Each row was made from one small tree. The marks that hang from a mark follow it in brackets, in alphabetical order. Every link used is in the known rows. Write each row's tree.
In the rows, zero is written as 128.
Known rows:
kemopom{fozutif{babuz{nesil{deliz}}}}: [122 145  91 128 117 143 133 128 157 165 110  91  98 152 131 101 126  71
 159 173]
kemopom{fozutif{babuz{bunam{deliz} nesil}}}: [ 84 144  72 116 130 136 150 161 156 192 154  81 109 156 123 158 117  94
 161 154]
roked{bunam{deliz{nesil} fozutif}}: [170 126 129 130 141 110 155 175  98  96 125 101 132 133 113 122 124 135
 120 110]
kemopom{fozutif{babuz{bunam{deliz roked}}}}: [119 122 106 124 155 129 149 135 167 163 145 121 116 112  99 176  73 138
 112 166]
deliz{bunam{fozutif roked} nesil{babuz}}: [174 107 196 107 165  88 137 167  99 114 128 191 113  61 116  95 140 162
  70  92]
fozutif{kemopom}: [120 143 144 157 115 135 120  83  91  85 143 100 144 153 137 132 147 131
 191 118]
nesil{babuz deliz{bunam{fozutif}}}: [106  86 181  97 144  95  88 149 142  86 100 190  95  79 149 110 158 133
  86  85]
nesil{babuz{bunam{roked}} deliz}: [103  68 147 128 123 143   8 111 199 138 157 175 143  83 103 148 127 148
 100 139]
kemopom{fozutif{babuz}}: [141 153 125 139 125  98 175 123 106 111 120 100 131 176 121 133  77  76
 199 194]
fozutif{babuz{bunam{deliz}} kemopom}: [ 79 105 119 137 155 145 137  71 139 152 160  91 131 182 124 188 130 164
 146 116]
fozutif{babuz kemopom}: [124 135 139 157 134 133 157  45  96 118 131  94 140 197 137 149 115 134
 196 143]
fozutif{babuz{nesil} kemopom}: [111 162 105 144 119 158 153  58 100 169 134  74 128 193 152 125 135 108
 196 136]
kemopom{fozutif{babuz{nesil}}}: [126 179  91 126 112 128 174 131 112 167 123  80 117 171 135 111 106  61
 202 187]
roked{bunam{deliz fozutif{babuz}}}: [138 145 106 115 143 124 176 116 123 122  97 104 133 163 148 165  62 124
 139 142]
roked{bunam{fozutif{kemopom}}}: [160 172 115 145 151 148 154 108 121 117 103  98 114 133 144 142 108 128
 192 134]
nesil{deliz}: [115  92 142 148  82 122  63 118 124  72 140 126 155 145 125 109 156 103
 147 126]
bunam{deliz fozutif{babuz} roked}: [134 146 121 117 124 136 171 105 128 119  80 153 138 115 147 143  83 158
  74 147]
nesil{babuz}: [ 95 123 173 136  99 104  73 101 100  79 145 131 170 143 125 137 104 109
 182 131]
nesil{babuz deliz}: [ 92  86 171 130 104 122  31  98 141  78 130 146 145 123 125 129 136 123
 141 127]
bunam{roked}: [146 132 146 152  90 133 100 110 104  88 141 140 173 107 131 123 111 110
 145 142]

Write each row's tree:
[141  76 138 141 130 120  93 160 127 124 194 126 155 107  88 132 154 162
  83 101] => babuz{bunam{deliz{nesil} roked}}
[123 172  94 102 110 162 167 116 137 167  82 142 130 110 158 120 105 137
  75 137] => bunam{deliz fozutif{babuz{nesil}} roked}
[120 119 120 101 115 127 118 175 140 131 112 148  97  93 164  79 200 104
  93  77] => babuz{nesil{deliz{bunam{fozutif}}}}
[150  97 154 141 114 117 115 138  86  87 164 125 163 104 103 112 146 160
  79  99] => bunam{deliz{nesil} roked}
[131  92 174 123 154 103  90 138 103  95 175  91 147 126 105 157  96 145
 146  98] => roked{bunam{deliz{nesil{babuz}}}}
[163 156 109 129 133 124 169 107 117 131  95 110 138 182 148 145  52  91
 188 179] => roked{bunam{fozutif{babuz}}}
[180  77 183 131 138  90 136 155  68  94 182 146 147  98 112  92 164 131
 103  79] => deliz{bunam{roked} nesil}
[147 127 172 119 144 112 116 147 120 102 113 169 128  64 106 115 125 185
  46 112] => bunam{deliz{nesil{babuz}} fozutif roked}
[155  97 155 113 134 119 114 150 149  96  99 192 106  53 147  91 155 135
  51  86] => nesil{deliz{bunam{fozutif roked}}}
[126 157 109 147 133 144 134 129 142 135 126 128 114 147 124 138 156 138
 169 131] => babuz{bunam{fozutif{kemopom}}}
[112 123 103 142 128 175 108  53 144 174 130  87 107 170 148 111 165 125
 154 127] => fozutif{babuz{nesil{deliz}} kemopom}
[133 105 118 143 123 137 115  99 140 156 161 139 167 159 111 156  88 119
 148 166] => fozutif{babuz{bunam{roked}}}
[128 112 126 134 127 107 134 202 124 116 154 128 136 145  95 117 175 146
  97 103] => babuz{bunam{deliz{nesil} fozutif}}
[110 129  75 125  89 158  70 179 191 171 131 134 114 130 135  96 194  90
 125 130] => babuz{bunam{fozutif} nesil{deliz}}
[151 126 138 124 135 102 190 135  87 109 110 122 132 179 116 108 131 146
  96 125] => bunam{deliz{nesil} fozutif{babuz}}
[134 184  77 140 128 186 123 134 168 209 129 130 106  84 140 118 161 142
 129 137] => babuz{bunam{fozutif{kemopom} roked} nesil}
[122 146 173 129 169 119 139 120 109  98 111 124  98 112 115 123 161 199
  96  95] => bunam{deliz{nesil{babuz}} fozutif{kemopom}}
[110 156  73 122 121 134 152 162 152 203 153  83 115 175 114 134 110  65
 203 183] => kemopom{fozutif{babuz{bunam nesil}}}
[109 146 125 121 117 115 178 113 109 103  82 129 139 165 146 142  94 133
 113 134] => bunam{deliz fozutif{babuz}}
[153 150 110  99 135 131 189 133 115 181 108 156 111 102 165  98 126 110
  99 119] => deliz{bunam{fozutif{babuz{nesil}} roked}}
[145 132 106 139 149 129 146 136 159 170 139 128 126 133  97 152  71 105
 158 200] => kemopom{fozutif{babuz{bunam{roked}}}}
[132 108 154 128 163 127 134 120 140  90  98 150  76  95 152 103 199 156
  99  72] => nesil{deliz{bunam{fozutif{kemopom}}}}
[164 133 156 117 127 107 154 163 105  95 112 180 121  68 155 110 133 127
  92  97] => deliz{bunam{fozutif roked}}
[108 156  79 115 101 166 108 181 171 179 131 146 133  72 138 133 142 134
  78 114] => babuz{bunam{deliz fozutif roked} nesil}
[ 73 124 138 111 127 123  90 160 161 120 128 156 137 110 125 171 120 153
 107 114] => nesil{babuz{bunam{deliz fozutif}}}
